Known rows, with every way that one mark hangs from another
panoped{radet{lusuno nodep{zusuveb{vopi{kobu rusako}}}}}: [ 4.11 -3.31 -0.34  0.98  3.62 -2.85  0.48 -1.79  2.37 -3.36  1.58  0.01
 -2.62 -2.18  1.56  2.06 -0.39  1.15 -0.94  0.65  3.15 -1.92  2.53  1.99]
vopi{nodep{zusuveb} rusako}: [ 1.28  4.06 -2.04  0.18  2.13  4.33  2.84  3.08 -1.17 -0.51 -1.33  2.56
 -2.69 -1.17  0.91 -0.36 -1.21  2.73  0.12  0.95 -4.13 -3.23 -0.12 -1.49]
vopi{nodep panoped rusako}: [-1.76  3.14 -4.59  1.66 -0.13  5.04  0.92  0.66  0.12  3.04 -1.67 -2.02
  2.09  2.18 -1.51 -4.06 -2.49  0.50  1.58  0.04 -2.80 -0.73 -0.09 -1.66]
zusuveb{nodep panoped}: [ 0.35  2.39  3.27  1.24 -5.95 -1.48 -4.22  0.06 -3.28 -1.39  0.79  1.54
 -0.21  1.37  3.13  2.41  0.52  3.27  0.49  0.48 -0.53 -1.27 -0.46 -0.93]
kobu{vopi}: [-1.17  2.87  1.92  0.48 -0.10 -0.82  0.05  2.39 -3.32 -1.57  2.49  2.53
 -3.73 -1.19  2.61  1.18  0.69 -0.60 -0.08  0.47 -4.19 -0.73 -0.18 -3.48]
radet{lusuno{tane} nodep}: [ 3.56 -0.63  2.62 -1.66 -0.94 -4.60 -0.11 -0.02  2.32  1.48  1.28  1.32
  1.02 -3.27  1.12 -0.33  1.64 -1.33 -0.66 -0.01 -1.15  3.16  1.43 -0.34]
radet{lusuno{vopi{kobu panoped rusako}} nodep{zusuveb}}: [ 1.25 -1.97 -1.35  0.18  4.07 -2.11  0.42 -3.53  2.47  1.60  1.90 -1.78
  0.42 -0.83 -1.48 -2.46 -3.11 -0.16  0.90 -3.15  1.92  1.84  2.66  3.38]
lusuno{vopi{kobu panoped}}: [-2.45  0.99 -0.56  0.36 -1.05  0.88 -2.03 -1.26 -0.32 -0.05  1.40 -0.26
  0.79  1.60 -1.43 -2.40 -0.69  0.19  0.28 -3.03  1.26  2.84 -1.82  0.67]
tane{nodep{zusuveb{panoped{radet}}}}: [-0.05 -0.02  2.51 -0.88 -3.09 -0.62 -1.11  1.99 -3.63 -4.47 -3.49  2.12
 -3.03 -1.19  4.06  3.35  4.57  0.62 -1.26  1.99 -0.64 -2.15 -2.45 -0.91]
panoped{radet{lusuno{vopi{kobu}} nodep}}: [ 3.20 -3.06  1.52 -2.54  0.69 -4.99 -1.18 -3.45  1.27 -2.48  2.46  0.80
 -0.53 -2.39  0.24 -0.87  1.23 -1.05  0.35 -1.31  3.35  2.58 -1.35  1.83]
panoped{radet{lusuno}}: [ 1.57 -0.09  1.39 -0.70 -0.74 -1.83 -1.50  0.84 -0.59 -2.50  2.69  2.85
  0.32 -1.61  1.64  2.66  3.15 -1.03 -0.97  0.49 -1.56 -0.08  0.31 -3.27]
nodep{zusuveb{vopi}}: [ 1.86  2.05  1.89  0.63  0.39  0.39 -1.17  5.11 -1.60 -4.01  1.86  3.19
 -3.20 -0.39  2.66  3.02  1.19  2.31 -2.96  0.18 -1.85 -2.46 -0.06 -1.60]
kobu{vopi{panoped{radet{nodep}} rusako}}: [-1.96 -0.96 -2.03  1.17  0.31 -0.37  1.21 -2.04  0.55 -0.01  0.84 -5.02
 -1.50 -1.17  1.16 -1.92 -0.54 -2.26  1.48  0.45  0.78 -1.50  0.85 -0.73]
kobu{vopi{panoped rusako}}: [-4.05  2.57 -2.04  2.33  0.52  2.81  0.65 -0.18 -1.41  1.84  1.40 -2.21
 -0.45  0.27  0.32 -1.10 -2.30 -1.28  0.65 -0.40 -2.71 -0.93  1.22 -2.71]
panoped{radet{lusuno nodep{zusuveb{vopi}}}}: [ 5.47 -2.86  2.44 -0.82  1.69 -4.89 -0.60  2.64  1.52 -4.62  2.88  0.89
 -2.03 -1.79  2.30  2.57  3.11 -0.75 -1.83  0.25  1.49 -2.26  1.91  0.20]
tane{nodep{zusuveb{vopi{panoped}}}}: [-1.44  0.88  0.79  0.33 -0.28  0.44 -0.51  3.57 -1.37 -1.73 -2.23  0.40
 -0.71  3.16  0.97 -0.06  2.11  0.13 -1.56 -1.11 -1.53 -0.96 -1.28 -0.66]
panoped{radet{lusuno nodep}}: [ 3.79 -2.02  0.97 -1.40 -0.03 -4.39 -1.29  0.02  0.92 -2.75  2.36  1.15
 -0.75 -2.76  1.91  0.36  2.90 -1.59 -0.58  0.03 -0.28 -0.30  0.86 -1.82]
radet{lusuno{vopi}}: [ 1.48  0.56  2.02 -2.07 -0.33 -2.03 -2.23  1.06 -0.77 -0.01  3.19  2.64
  1.62 -0.58  0.27  1.26  0.21  0.18 -1.49 -2.33 -1.87  1.98 -1.08 -1.77]
radet{nodep{zusuveb{vopi}}}: [ 3.88  1.11  1.82 -0.41  0.76 -2.68 -0.29  4.34  0.19 -4.40  1.29  1.27
 -4.11 -1.37  3.13  0.83  1.64  1.40 -2.14 -0.13 -0.48 -2.48  0.61  0.10]
zusuveb{vopi{kobu nodep panoped}}: [-1.22  0.77 -2.07  1.72 -0.54  1.70 -0.15  1.16  0.07  0.37 -0.62 -0.76
  1.33  4.73 -2.65 -3.68 -1.86 -0.14  0.96 -0.97  0.61 -0.45 -0.53  1.12]
radet{lusuno}: [ 1.84  1.20  1.82 -0.15  0.02 -1.87 -1.20  2.13 -1.19 -0.81  2.61  3.91
  0.46 -0.78  1.60  1.27  0.95 -0.09 -1.27 -1.47 -4.52  0.42  1.16 -3.88]

Rows
[-2.02 -1.63  0.25  0.49  0.98 -1.64  2.16  0.83 -0.62  2.09  1.72 -1.03
  0.94  1.78 -3.03 -1.65  0.58 -4.96  2.31 -0.42 -1.16 -0.38  2.00 -1.47] : kobu{vopi{nodep panoped{radet{lusuno}}}}
[-3.57  0.17  0.38  1.60 -0.92  0.55 -0.19  0.63 -1.36 -1.59  2.20 -1.23
 -1.19  0.14  0.61 -0.12  2.00 -3.06  0.98  0.74 -0.52 -0.75  0.24 -2.63] : kobu{vopi{panoped{radet}}}
[-2.88  0.35 -3.40  2.52  0.00  4.06 -1.22 -3.64  1.11 -1.01 -0.06 -1.69
  0.26  0.18  0.47 -1.05 -0.44  0.95  0.79  0.54  1.65  0.08  0.09 -1.29] : vopi{kobu panoped{radet} rusako}
[-3.95  2.52 -3.76  2.09  1.02  3.62  2.76  0.47 -1.47  3.47 -0.45 -2.88
 -0.26  2.16 -1.93 -3.76 -3.20 -1.64  2.58 -0.22 -2.89 -1.34  0.62 -1.36] : kobu{vopi{nodep panoped rusako}}
[ 1.84  3.16  0.27  0.18  1.62  1.08  2.00  1.86 -2.38 -2.29 -0.22  5.11
 -4.36 -1.46  0.21 -1.07 -0.07  1.97  0.59  0.15 -3.17 -1.37 -0.07 -0.07] : vopi{kobu nodep{zusuveb}}
[-0.51  0.37  0.84 -2.37 -0.55  0.45 -0.70 -2.08  1.90  4.40  0.64 -0.17
  3.57 -2.27 -0.77  1.86 -1.88  0.91 -1.33 -0.42 -0.05  3.96 -0.55  0.02] : radet{lusuno{tane vopi{rusako}}}
[-3.82  0.77 -1.63 -0.03 -1.36  3.48 -0.70 -4.59  2.57  4.41 -1.52 -2.61
  3.07 -0.07 -2.50 -2.09 -2.91  1.44  0.70 -0.87  3.39  4.52 -1.38  2.06] : lusuno{tane vopi{kobu panoped rusako}}
[-2.53  2.50 -4.51  2.15  0.72  4.83  1.31 -2.27  0.23  2.51 -1.80 -0.97
  0.98  2.29 -2.26 -4.61 -3.39  0.78  2.30 -0.58 -1.49 -0.04 -0.19 -0.16] : vopi{kobu nodep panoped rusako}
[-0.15 -2.89  1.10  2.31 -2.21 -2.91 -3.14 -4.29  1.23 -1.25  3.48 -0.42
  3.64  4.07 -1.00  1.93 -0.04  0.71  1.47 -0.41  4.97  0.19  2.18  1.18] : zusuveb{nodep vopi{kobu panoped{radet{lusuno}}}}
[ 0.17  0.61 -0.46 -0.86  0.17  2.76  0.93  2.31 -0.18 -1.06 -0.76 -0.81
 -0.11  1.12 -2.29 -1.78  1.88  0.19  0.81 -0.91  2.11 -0.05 -1.42  1.39] : lusuno{vopi{nodep{zusuveb} panoped{radet}}}
[-0.09 -1.76 -0.62 -1.44 -2.17  0.89 -1.35 -1.17 -0.15  1.98 -1.67 -2.47
  2.51  0.96 -1.36  0.77 -1.58  0.32  0.57  0.65  1.97 -0.06 -1.89  1.04] : zusuveb{panoped{radet{lusuno{vopi{nodep rusako}}}}}
[ 0.82 -2.26  3.81 -1.34 -1.87 -3.25 -1.23  1.18 -2.39 -2.87 -2.23  2.80
 -1.42 -0.80  2.99  3.86  4.09 -1.56 -1.33  0.90 -1.30 -1.32 -0.31 -1.28] : tane{nodep{zusuveb{panoped{radet{lusuno}}}}}
[-2.15 -0.47 -2.34  0.99  0.20  3.21  0.11  0.55  0.28 -1.82 -3.20 -2.40
 -0.32  2.27  1.29  1.14  2.00  1.19 -1.22  0.36  1.38 -2.32 -1.49 -0.30] : tane{nodep{zusuveb{vopi{panoped{radet} rusako}}}}
[-0.09  2.09 -1.01  1.83  0.52  2.57  0.58  0.47 -2.52 -0.36 -2.90  1.55
 -2.89 -0.36  0.49  0.26 -3.09  2.59  0.82  0.96 -1.28 -2.39  0.30  0.97] : vopi{kobu nodep{zusuveb{panoped}} rusako}
[-2.12 -4.06  1.63 -1.12 -4.66 -1.16 -1.68 -1.90  0.88  2.21 -5.09 -2.54
  3.86  1.14  1.30  4.17  0.94 -0.61 -1.43  2.86  2.68  0.60 -1.53  0.51] : zusuveb{panoped{radet{lusuno{tane{nodep}}}} vopi{rusako}}
[-0.80 -2.27 -1.20  0.79  1.24  0.45  0.14  0.02  0.96 -0.06 -1.85 -1.51
  1.78  2.53 -0.06  1.68  1.25 -0.43 -1.19  0.02  0.79 -1.72  0.21 -0.38] : tane{nodep{zusuveb{vopi{panoped{radet{lusuno}} rusako}}}}
[-0.21  2.51 -0.84 -0.30  0.82  1.79  0.59  2.24 -1.57 -2.05 -2.98  1.17
 -2.38  0.42  3.06  2.21  0.22  3.33 -2.61  0.97 -2.83 -2.73 -2.29 -1.34] : tane{nodep{zusuveb{vopi{rusako}}}}
[-2.40 -1.21 -2.20 -0.79  0.41  1.89  1.62 -4.17  3.03  7.64 -1.87 -2.12
  5.43  1.26 -6.32 -3.80 -4.64 -0.61  2.08 -1.03  1.98  4.57  0.33  3.32] : radet{lusuno{tane vopi{kobu nodep panoped rusako}}}
[ 1.13 -2.38  3.61  0.51  0.60 -3.20  1.69  2.95 -3.33 -1.11  1.01  1.92
 -2.76 -0.68  0.00  2.75  1.40 -3.61  1.17  1.58 -1.26 -2.81  2.30 -0.04] : kobu{vopi{nodep{zusuveb{panoped{radet{lusuno}}}}}}
[-2.20  0.85 -4.68  2.75  0.48  4.31  0.00 -0.67  0.88  1.75 -1.62 -2.82
  2.12  4.55 -2.92 -3.75 -4.02  1.26  1.33 -0.30  0.72 -0.71 -0.17  1.31] : zusuveb{vopi{kobu nodep panoped rusako}}
[-3.68  1.25 -2.83 -0.52 -0.95  4.74  1.38 -3.60  2.51  5.87 -3.05 -2.98
  3.40  1.61 -4.70 -3.94 -3.78  0.79  2.06 -0.15  3.13  3.83 -2.00  3.49] : lusuno{tane vopi{kobu nodep panoped rusako}}
[-0.41  3.31 -2.72 -1.23 -0.49  4.10  0.78  0.36 -0.87  1.42 -1.52 -0.55
  0.39  0.10 -1.06 -2.05 -2.32  3.04  0.01  0.14 -1.48  0.08 -3.71 -0.30] : lusuno{vopi{nodep rusako}}
[ 1.75 -0.52  0.80 -2.91 -0.57 -0.62  0.00  0.65 -0.26 -0.26  0.84  0.94
  1.80 -0.15 -1.79 -0.27  1.26 -0.44  0.11 -0.09  0.22  1.17 -2.21 -0.23] : panoped{radet{lusuno{vopi{nodep}}}}
[ 0.87 -0.16 -0.02 -1.23  2.47  1.40  2.96 -2.31  1.49  4.47 -1.13  2.22
  0.50 -1.99 -3.60  0.20 -3.24  1.53  1.02  0.29  0.69  2.82  0.54  3.10] : radet{lusuno{tane vopi{kobu nodep{zusuveb} rusako}}}
[ 4.44 -2.05  3.88 -1.58  1.00 -5.19  0.27  2.49  2.86 -0.05  1.66  1.74
 -0.24 -2.27  1.51  1.99  1.16 -0.76 -2.12 -0.08  0.71  0.87  2.92  1.26] : radet{lusuno{tane} nodep{zusuveb{vopi}}}
[ 1.17 -4.85  1.65 -0.93 -1.78 -3.88 -1.25 -0.78  4.56  1.40  0.91 -3.57
  4.34  0.69 -1.21 -0.41  2.09 -3.53 -0.68  0.16  4.59  2.07  2.35  1.56] : zusuveb{vopi{panoped{radet{lusuno{tane} nodep}}}}
[-1.32  0.04  0.42  1.42 -0.06  1.88  2.19  1.67 -3.31 -0.90 -1.97 -1.25
 -4.54 -1.17  1.51  2.13 -0.69 -0.12  1.49  3.06 -0.58 -4.18  0.13 -0.16] : kobu{vopi{nodep{zusuveb{panoped{radet}}} rusako}}
[ 3.56 -3.46  3.96 -2.99  1.12 -5.10  0.90 -3.24  3.07 -0.77  1.05  1.72
 -1.05 -4.71 -0.54  1.63  2.36 -0.71 -0.44  0.41  4.83  3.73  0.37  4.09] : panoped{radet{lusuno{tane vopi{kobu}} nodep{zusuveb}}}
